What can hang from each mark:
q359: q141 q330 q471 q738
q871: q141 q738
q471: q359 q658 q871
q738: q359 q658
q658: q141 q471
q141: q359 q658

Every row comes from one small tree of marks. Brackets hold a mark, then the marks that hang from it, in the order of their numbers. Every link used is in the known rows. Which tree was each row made from?
Known rows:
{q359 q141 q330 {q471 q871} q738}: [ -6.5  -1.0  -8.3  -6.2  -9.6 -17.7  -5.6 -15.5 -32.6  -6.5 -29.8 -42.3
   6.0  -8.2 -13.2 -70.6 -24.6   7.4  20.5]
{q658 q141 {q471 {q359 q330}}}: [ -3.4  -2.1  21.2 -44.4   2.9   6.3 -12.4  -3.8   6.5   6.8  -6.9  -2.0
 -10.6  12.4  15.4  10.2  20.1  -0.6  11.9]
{q738 q658}: [ -4.9   5.1   5.1  28.1  14.1  -0.1  10.7   1.0   5.1 -11.1 -10.4  36.9
   4.6   1.5 -13.9  38.4   8.9 -14.2  18.1]
{q141 {q359 q738} {q658 q471}}: [-11.6  18.0   5.3 -17.7 -26.6  26.9  -1.8 -20.7   0.0  -0.3 -16.4 -31.2
  43.5   2.6  -0.5  -8.6  -2.3 -33.7  -2.6]
{q141 q658}: [ -3.1   7.2   1.1  23.2  10.2  -2.0   2.1 -27.0  13.0  -9.2 -18.5  29.9
   5.1   3.2 -17.6  11.4   3.9 -14.0   8.9]
{q359 {q141 q658} q330 {q471 q871} q738}: [ -7.5   0.2 -13.9  -7.6  -7.3   0.2  -5.5 -15.1   8.0  -5.0 -10.3 -39.0
  34.9  -2.8 -17.1 -81.8 -32.1  -7.7  -0.4]
{q471 q359 q871}: [  7.7 -11.1   0.3  41.8 -10.6 -10.4  21.1  28.5 -31.3   2.0 -45.2  26.9
 -29.0 -12.9  -2.8  18.6   7.3  33.2   6.5]
{q658 {q471 {q359 q141 q330 q738} q871}}: [ -8.1  -8.2  -0.5 -26.3 -24.8  -0.3   0.8  20.8 -26.0   2.4 -18.9 -40.0
  19.0  -2.5   4.8 -37.3  -7.0  18.0  20.1]
{q658 {q141 q359}}: [  9.3 -12.3   5.8  20.5   3.8 -16.7   5.2 -40.9 -32.3   6.7 -14.9  33.5
  -6.7  10.5  14.9  61.5  11.8   0.4  18.1]
{q871 q141 {q738 q359}}: [  5.4   9.0   3.4  -8.9  10.9 -19.3  -0.7  -6.6  -7.8  -3.7  41.8  16.9
 -46.3   2.2  15.5  52.7  20.4  25.8  13.8]
{q471 q871}: [  4.4   0.5  -0.3  52.1  -3.1 -17.6  14.9  -6.2 -31.2 -10.7 -57.8  25.8
 -24.0  -8.4 -16.9  -5.9  -3.1  25.0  24.4]
{q141 {q359 q330 q471} q658}: [  0.6  -1.6   0.6 -11.8 -11.5  32.4 -12.6 -29.2  32.5   6.1 -11.2 -22.1
 -18.7  -4.5 -12.7 -30.4 -13.5 -48.9 -37.4]
{q359 q141 {q471 q658 q871} q738}: [  0.1   4.2 -17.7  19.1   0.7 -27.5   4.7  35.2 -45.6  -1.4 -10.9 -26.4
  44.5 -19.7  -6.6 -36.4 -14.9  12.4  -9.6]
{q871 q738}: [  0.2  14.1  -1.2   8.0   9.9 -20.6  -4.0 -31.3 -28.8 -12.3 -15.8  10.7
 -31.1   2.9  -2.9  14.5   6.2  28.3  43.7]
{q658 q141 q471}: [ -6.3  15.5  18.2 -13.9  12.5 -22.3  -6.6 -22.5 -27.8  -6.1 -31.1   8.8
  19.6  10.0   7.4  22.2  21.1  -0.5  39.5]
{q658 q471}: [-10.0  20.8  16.2  -5.4  -1.5 -10.8  -5.1  -8.6 -28.9 -11.5 -48.2  -6.8
   0.5  -3.7  -9.1   2.9  16.6 -12.0  33.1]
{q141 {q359 q330 {q471 {q871 q738}}} q658}: [  7.3   2.6 -14.3  -2.4 -21.5  33.5  -6.4 -12.8  26.7   3.7  -9.3 -36.9
 -31.1  -6.6  -6.4 -64.7 -33.9   3.4 -31.2]
{q471 {q658 {q141 q359}} q871}: [ 19.9 -19.2 -10.5  51.9   0.2  -3.8  16.8  11.1 -16.7  12.0  -5.0  40.1
   6.1  -0.5  11.2  33.1  -5.4  22.2 -27.6]
{q871 {q738 q359 q658}}: [ -3.8  11.3   4.3  19.2   5.3   8.3  13.2  19.7  26.6  -6.6  32.2  23.5
 -28.2   1.7   3.3  42.1  13.8   3.0   7.2]
{q738 q359 {q658 q141}}: [ -1.5  -2.3  14.6  27.9  16.5  -3.0  18.7  11.0  28.0   0.7  27.6  53.5
  -0.9  11.4   9.9  67.1  23.8 -12.7   1.5]
{q471 {q658 q141}}: [  7.7  -1.2   1.0  21.2  30.4 -20.7  -0.1  -8.2  -5.8   0.5   8.6  46.5
  13.8   7.7   4.0  37.6  14.0   8.4   0.1]

Which tree is each row?
[ -1.9   4.4   6.6 -42.5  -0.9  31.9 -11.7 -16.7  30.8   3.5  34.9 -12.4
   8.6  23.9  20.4  17.7  -2.8  -6.6   8.3]
{q871 {q738 {q658 {q141 {q359 q330}} q471}}}
[  9.0 -22.2 -22.3   0.8  -2.0   3.3   1.6   8.7  22.0   5.0  26.5   1.6
  -3.9   6.0   4.1 -13.6 -17.5  38.9   1.2]
{q471 {q359 {q141 q658} q330} {q871 q738}}
[  2.3  -1.0  -3.2  17.2  13.2 -25.4   0.8  48.4 -11.1   7.1  24.0  -5.8
   5.5 -21.1   2.7  22.7  17.7 -27.8 -30.1]
{q738 {q359 q141 {q471 q658}}}
[ -1.1   7.3   5.9 -15.2  -7.4 -12.8  -2.4 -35.0 -46.7   7.6 -17.7 -21.1
  14.0   1.6  17.3  13.2   2.8 -10.0   7.9]
{q658 {q141 {q359 q471 q738}}}
[ -0.1  10.2  10.8  13.4   0.0 -20.2   5.8  -1.8 -31.9  -6.4 -50.6   9.3
  15.8   4.4   3.7  -4.4   5.5  24.2  30.5]
{q658 q141 {q471 q871}}
[ -1.3   5.1  -2.7 -22.5 -13.2  28.8 -14.0  -7.7   7.0   7.8   5.2 -40.6
 -10.8 -11.7  -6.2 -44.7 -15.4 -33.0 -45.9]
{q141 {q359 q330 {q471 q658} q738}}
[-15.7  11.5  17.2 -51.1 -20.0  21.2 -11.2  -1.9  -0.9  -0.3 -18.8 -37.5
  -8.9   1.1   0.4 -32.2   7.6  -7.5  12.0]
{q658 {q471 {q359 q330 q738}}}
[-14.0  18.0  21.3   7.0  -6.1  18.6  11.7  43.6  25.0  -5.7  -0.1   6.1
   1.2  -5.2  -2.5  30.2  24.0 -38.2  -4.9]
{q738 q359 {q658 q471}}
[  2.8 -26.4  -1.0  -7.3   7.0 -16.3  -4.0  -6.4 -13.0   5.9   6.1  11.9
 -18.4   2.5   2.8  30.4  10.7   1.3  18.4]
{q471 {q359 q141 q330}}
[ -1.2  -2.5 -16.1  -1.1  -0.9  -7.0  -6.9  17.5 -11.6  -1.1  -0.9 -37.0
  22.8 -13.1 -13.4 -72.5 -26.7   3.9 -18.4]
{q359 q141 q330 {q471 q658 q871} q738}
[ -4.1  -5.4   3.7  -5.7 -20.7  18.1  -5.1 -56.8  -7.0  -0.2 -14.7 -12.6
 -28.8   5.8  -6.3 -16.8 -11.6 -14.5  10.5]
{q141 {q359 q330 q738}}
[  9.6 -21.5 -11.5  17.9  17.7 -25.3   6.0  43.9 -26.8  10.5  23.8  27.8
  22.0  -8.8   9.1  64.6  20.3   6.2 -11.6]
{q471 {q359 q141} q658}
[  1.7   3.8  -1.0  24.6 -29.8  24.6  11.4  11.3   0.9   2.0 -42.5  -8.8
  21.6  -7.5  -6.2 -13.5 -10.1 -13.3 -15.9]
{q141 q359 {q658 {q471 q871}}}
[  3.0   1.8  11.9 -12.1  16.4   6.4 -11.1  12.7  42.6   9.8  31.8   3.7
 -28.7  -3.2   4.8 -15.3  10.1 -25.8 -49.2]
{q738 {q359 q330 {q471 {q658 q141}}}}
[  2.3 -25.8  -7.2  -8.7   9.2   1.8  -3.9  -6.8  27.2   7.3  25.4  15.8
   9.9   7.8  -1.8  19.8   2.6 -13.4  -3.8]
{q471 {q359 {q141 q658} q330}}
[  4.6  10.6  -8.8 -23.8  11.2  13.8  -7.8  18.3  23.0  -7.3  29.8 -15.1
 -20.0  -1.4  -3.2 -29.9 -21.2  23.2 -11.2]
{q359 q330 {q471 {q871 q141 {q738 q658}}}}
[  1.6  13.7   7.4 -47.8   8.0  -0.8 -19.9  -8.1  17.2  -0.3  44.0 -26.7
 -67.6  -3.6   9.5 -11.5   7.1   2.9 -11.8]
{q871 q141 {q738 {q359 q330 q471}}}
[ 15.2 -23.8  -3.7  16.3   9.5   9.3   7.2  30.5  22.8  12.9  11.6  38.2
 -19.1   3.4   8.0   0.2  -2.6  33.6 -34.7]
{q471 {q359 q330} {q658 q141} q871}
[ -1.8 -14.0  -7.8   1.5  16.2  -6.1 -10.9 -41.8  25.4  -5.5  12.2  15.2
  17.4  12.1 -16.2  -5.0  -7.6 -21.8  15.2]
{q359 {q141 q658} q330}
[  0.9   8.9  -0.8   2.7  28.3 -11.4   2.9 -16.6   3.9  -7.9  27.7  36.9
  14.5  21.1  12.3  52.1   7.5  26.1  35.0]
{q871 {q738 {q658 q141}}}
[ -2.5  27.4  -0.3 -47.4  13.1  -0.2 -18.0 -11.7   7.2  -9.6  30.6 -11.0
  26.8  11.0   7.2  12.9   7.3   9.4  13.7]
{q871 {q141 {q658 q471}} q738}
[  4.7  -4.1  -9.8  -0.7  -7.9   5.4  15.5  20.3   0.0   3.8  16.9  16.1
  26.7  -0.1   6.0  12.9  -3.7  31.8 -20.2]
{q471 {q359 q738} {q871 {q141 q658}}}
[  1.7  -3.9  -7.6  36.0  -6.6 -15.0  15.1  36.9   5.2   3.1  -5.8  -6.9
  14.5 -17.3  -5.2 -12.0  -2.0 -14.8 -23.4]
{q738 {q359 {q141 q658} {q471 q871}}}
[ 10.3 -25.2  -9.9  39.9  -3.3 -33.4  20.4  33.1 -52.1   5.0 -25.5  22.7
   1.7 -10.0   5.5  40.1   6.9  33.9  21.4]
{q471 {q359 q141} q871}
[ 14.5  -3.5  -9.7   2.7   5.7  12.8  -0.6  27.6  39.9   1.5  61.6  13.5
 -55.5  -2.8   5.0 -13.7  -8.4  38.4 -41.4]
{q471 q658 {q871 q141 {q738 {q359 q330}}}}
[ -7.5   7.7  -0.7 -27.9 -20.4  36.6 -13.5 -39.7  25.9   4.0  -4.9 -41.9
   1.3  -1.7 -10.8 -52.5 -21.1 -43.5 -28.7]
{q141 {q359 q330 q471 q738} q658}
[-13.1   4.2  -6.4 -18.1 -16.1  10.7  -6.0 -13.5  14.4  -8.5 -11.7 -37.7
  54.5   7.2 -14.1 -71.6 -25.4  -4.6  15.6]
{q359 {q141 {q658 {q471 q871}}} q330 q738}
[-13.3  -3.3  12.2 -14.9   0.1  14.3  -0.6  28.3  38.2  -2.5  30.8  -8.7
  12.6   3.9  -1.2  14.4  12.4 -44.5   3.0]
{q738 {q359 q141 q330} {q658 q471}}
